What can hang from each mark
J810: J918
J823: J464 J687
J69: J687
J918: J810 J823
J464: J311 J575 J810 J823
J517: J464
J575: J823
J311: J464 J687

Every row comes from one small tree of marks. Brackets hold a mark, then the marks that hang from it, in the order of their numbers. Every link used is in the known rows. Which tree was each row made from?
Known rows
(J810 (J918 (J823 J464))): [-3.62 -0.26 -4.52  1.35  2.27 -1.69 -1.29  0.61  2.34 -0.95  0.29  1.05
 -1.17 -0.90  0.09  1.93  2.68 -0.91  0.33  2.30]
(J810 (J918 J823)): [-4.18 -1.99 -3.59  1.68  1.35 -1.74 -0.87  1.94  1.50 -1.58  0.86  0.62
 -0.36 -1.68 -0.09  1.57  2.19 -0.90  1.13  2.31]
(J464 J311): [-3.27 -1.60 -2.54  0.22  0.51  0.23 -0.43  0.67  1.25 -1.12 -1.19 -1.31
 -0.48 -1.02 -1.03  4.14  1.27 -1.71  1.05  1.91]
(J575 (J823 (J464 J311 (J810 J918)) J687)): [-2.79  0.57 -2.88  3.64  0.04 -2.07  0.26 -1.01  3.25  1.71 -1.19 -0.34
  0.32  0.76  0.02  5.73  2.69  0.04  1.47  2.23]
(J823 (J464 J311 (J810 J918)) J687): [-2.09 -0.03 -2.72  2.96  0.92 -1.48  0.02  0.05  1.10  0.95 -0.75  0.23
 -0.01  0.77  0.20  4.88  2.50  0.40  2.19  3.10]
(J918 J810 (J823 (J464 J311 J575) J687)): [-3.77  0.41 -3.91  1.23  1.32  0.43  0.66 -0.52  2.51  0.47 -2.27  1.12
  0.05  0.76  0.23  6.09  2.35 -2.19  2.77  1.41]
(J810 (J918 (J823 (J464 J311 J575) J687))): [-3.69 -1.64 -3.48  1.42 -0.45 -0.73  0.16 -0.88  2.82 -0.78 -1.33  1.50
 -0.90  0.42  0.14  4.42  2.47 -1.95  1.26  2.37]
(J918 J810 (J823 (J464 J575) J687)): [-3.46  0.63 -4.24  1.43  2.47 -1.08 -0.16 -0.30  2.12 -0.28 -1.73  1.14
 -1.15  0.47  0.60  4.51  1.95 -1.48  2.90  0.74]
(J517 (J464 (J575 J823))): [-3.12 -2.22 -3.94  0.50 -0.85 -0.56 -0.59 -0.75  4.45 -2.14 -2.38 -2.56
 -1.94 -0.01 -0.25  3.76  1.05 -2.65 -0.66 -1.04]
(J464 J810): [-2.30 -0.59 -3.17  1.75  2.21 -1.26 -0.50  2.15  1.55 -0.84 -0.41 -0.70
 -0.57 -0.79 -0.63  3.62  1.33 -0.63  2.17  1.25]
(J464 J311 J575 (J810 (J918 J823))): [-3.27 -2.89 -3.74  2.63 -0.85 -0.25  1.67  2.33  3.57 -0.27 -0.48  1.25
  1.53 -0.84 -0.67  5.24  2.78 -2.81  2.04  1.40]
(J810 (J918 (J823 (J464 (J311 J687) J575)))): [-4.13 -1.59 -4.82  1.26 -1.16 -0.77  2.00  0.22  2.74 -0.92 -0.09  1.15
 -1.07 -0.95  0.17  4.88  2.20 -2.55 -1.22  1.89]
(J823 (J464 J311 J575 (J810 J918)) J687): [-1.50 -1.07 -3.26  2.76 -0.69 -1.61  0.88 -0.25  2.25  0.15 -1.45  0.51
 -0.51  0.96  0.28  5.96  2.24 -1.35  1.76  1.94]
(J464 J810 (J823 J687)): [-2.38 -1.25 -2.42  2.05  2.28 -0.74 -0.62  0.80  1.67 -0.85 -0.90  1.09
  0.28  0.18 -1.13  3.30  1.03 -0.36  4.23  2.37]
(J311 (J464 J575 J810 J823) J687): [-1.65 -1.30 -4.46  2.06 -0.24 -1.12  2.39  1.47  1.96 -1.17 -1.22 -0.05
  0.58  0.62 -1.35  4.18 -0.04 -2.17  1.68 -0.73]
(J69 J687): [-3.29 -0.94 -3.58  0.58  0.26 -2.27 -1.93  2.05  0.45 -2.84  0.09 -0.77
  0.19 -2.61 -0.15  2.43  2.14 -1.26  0.81  2.37]
(J464 J311 J575 J810 J823): [-2.00 -2.79 -3.72  1.24 -0.38  1.33  1.36  1.22  4.02 -0.94 -2.34  1.17
  1.46 -0.14 -2.00  6.10  1.39 -3.80  2.64  1.11]
(J575 (J823 (J464 J810) J687)): [-2.60  1.83 -3.21  2.52  2.26 -2.12 -0.88 -1.11  3.29  0.66 -1.48 -0.87
 -1.25  0.72 -0.30  4.65  1.68  0.12  1.98  1.10]
(J575 (J823 (J464 J311 (J810 J918)))): [-2.64  0.59 -3.98  3.11  0.13 -1.42  0.58 -0.14  4.06  1.59 -0.94 -0.51
  0.93 -0.07 -0.38  5.87  2.96 -1.41  0.35  1.39]
(J823 J464): [-2.52  0.58 -3.99  0.04  2.55 -1.14 -1.66 -0.25  1.36 -1.36 -0.91 -0.63
 -2.33 -0.37 -0.28  2.93  1.30 -1.15  0.12  1.44]
(J517 J464): [-3.02 -1.34 -3.29 -0.10  1.60 -0.18 -1.70  0.48  1.49 -2.20 -1.33 -2.27
 -1.84 -0.63 -0.17  2.09  1.18 -0.55  0.45  0.95]
(J823 (J464 J575 (J810 J918)) J687): [-1.30 -0.83 -3.68  2.91  0.40 -3.04  0.08 -0.03  1.72 -0.55 -0.79  0.74
 -1.65  0.93  0.79  4.45  1.81 -0.52  1.67  1.45]
(J464 J810 J823): [-2.35 -1.26 -3.56  1.59  2.34 -0.13 -0.34  1.85  2.55 -0.93 -0.67  1.06
  0.77 -0.57 -1.49  3.34  1.24 -1.53  3.14  1.70]

Write each row's tree
[-2.33 -0.09 -4.49  2.97 -1.20 -2.66  2.48  0.61  2.67 -0.29 -1.15 -2.41
 -0.25  0.50 -0.72  5.14  0.25 -1.61  0.20 -1.99] : (J311 (J464 (J575 J823) J810) J687)
[-2.14 -3.08 -2.83  1.03 -0.59  1.80  0.56 -0.28  3.99 -0.92 -3.15  0.16
  0.83  1.07 -1.14  5.31  1.24 -2.12  3.45  1.42] : (J517 (J464 J311 J575 J810 (J823 J687)))
[-2.21 -2.74 -2.64  1.65 -0.44  0.86  1.09  0.21  3.08 -0.84 -2.39  1.29
  0.91  0.57 -1.43  5.99  1.10 -2.64  3.94  1.72] : (J464 J311 J575 J810 (J823 J687))
[-3.14 -1.68 -2.93  3.16 -0.62 -1.65  2.16  2.44  0.60  0.18  0.92 -0.34
  0.47 -1.57  0.09  4.99  1.74 -0.18  0.72  2.44] : (J464 (J311 J687) (J810 J918))
[-2.86 -2.42 -2.39  3.74 -2.47 -1.98  1.46 -0.05  3.43  0.40 -1.42 -0.63
  0.47  0.36 -0.11  6.31  1.95 -1.73  2.10  1.14] : (J464 J311 (J575 (J823 J687)) (J810 J918))
[-1.64 -2.33 -3.97  1.44  0.66  0.00  0.63  1.42  3.32 -1.62 -1.42  1.30
  0.45 -0.42 -1.61  4.47  0.90 -3.28  2.68  0.54] : (J464 J575 J810 J823)
[-1.72 -1.98 -3.93  1.21  0.50 -0.24 -0.09  1.25  3.23 -1.68 -1.98 -1.56
 -1.20  0.13 -0.33  4.26  1.18 -1.77  1.33 -0.52] : (J517 (J464 J575 J810))
[-0.99 -1.59 -4.24  1.84  0.28 -0.61  0.92  1.14  2.72 -1.23 -2.14 -0.14
  1.19  1.28 -2.05  3.91  0.53 -2.62  2.97 -0.92] : (J311 (J464 J575 J810 J823))
[-1.99 -2.29 -3.00  1.77  0.56 -0.62  0.27  0.58  2.65 -1.53 -1.70  1.48
 -0.14  0.40 -1.05  4.26  0.73 -2.02  3.92  1.36] : (J464 J575 J810 (J823 J687))
[-2.93  1.51 -2.77  2.34  1.17 -0.75  0.11 -1.61  3.63  1.52 -2.03 -1.03
 -0.17  0.82 -0.69  6.17  2.14 -0.51  1.87  1.46] : (J575 (J823 (J464 J311 J810) J687))
[-1.77  0.38 -3.12  3.01  2.06 -3.02 -0.78  0.28  0.68  0.22 -0.05  0.35
 -1.30  0.50  0.70  3.31  2.07  1.13  2.10  2.52] : (J823 (J464 (J810 J918)) J687)
[-2.62 -1.16 -2.74  2.68 -0.35 -2.22  0.35 -0.24  3.59 -0.63 -1.67 -0.87
 -1.07  0.43 -0.31  5.22  0.97 -1.58  2.30 -0.03] : (J464 (J575 (J823 J687)) J810)
[-1.71 -0.17 -4.26  2.67 -0.55 -2.15  0.93  0.52  3.66 -0.18 -2.25 -2.24
  0.47  1.01 -1.24  4.94  0.79 -2.20  1.36 -2.27] : (J311 (J464 (J575 J823) J810))
[-2.14 -0.51 -3.34  0.39  0.90 -1.65 -0.97 -1.40  1.34 -1.96 -1.95 -0.31
 -3.37  0.89  0.30  3.72  0.69 -1.54  0.89  1.14] : (J823 (J464 J575) J687)
[-1.20 -1.49 -3.30  2.08  0.25 -1.05  0.63  0.24  1.96 -1.01 -2.39  0.17
  0.74  1.94 -1.47  3.83  0.36 -1.47  4.05 -0.10] : (J311 (J464 J575 J810 (J823 J687)))
[-4.38 -2.03 -2.46  2.06  1.32 -2.33 -1.15  1.03  0.71 -1.54  0.64  0.87
 -0.93 -1.01  0.48  1.29  1.96  0.31  2.25  3.02] : (J810 (J918 (J823 J687)))
[-1.58 -2.98 -4.00  2.43 -0.48 -1.62  0.20  1.74  2.70 -1.46 -1.09 -0.88
 -0.75 -0.21  0.48  3.82  1.79 -1.38  0.95  0.07] : (J517 (J464 J575 (J810 J918)))
[-2.46 -1.50 -3.33  3.57 -0.08 -2.71  0.62  1.51  1.71 -0.45 -0.57  0.42
  0.69  0.99 -0.21  2.95  1.65 -0.31  3.44  0.19] : (J311 (J464 J575 (J810 (J918 (J823 J687)))))
[-3.34  1.14 -3.19  1.10  1.67 -2.16 -1.54 -2.27  2.57 -0.58 -1.42 -1.15
 -2.52  0.60  0.02  3.33  1.32 -0.18  0.58  1.45] : (J575 (J823 J464 J687))
[-2.70 -2.84 -4.16  1.02 -1.02  1.82  2.43  0.92  3.88 -1.09 -2.15 -0.09
  0.60 -0.19 -1.05  5.87  0.98 -2.74  0.98  0.72] : (J517 (J464 (J311 J687) J575 J810 J823))
[-4.22  0.39 -5.01  1.18  0.74  0.46  2.56  0.55  2.71  0.39 -1.15  0.66
 -0.12 -0.64  0.12  6.53  1.97 -2.87  0.38  0.73] : (J918 J810 (J823 (J464 (J311 J687) J575)))
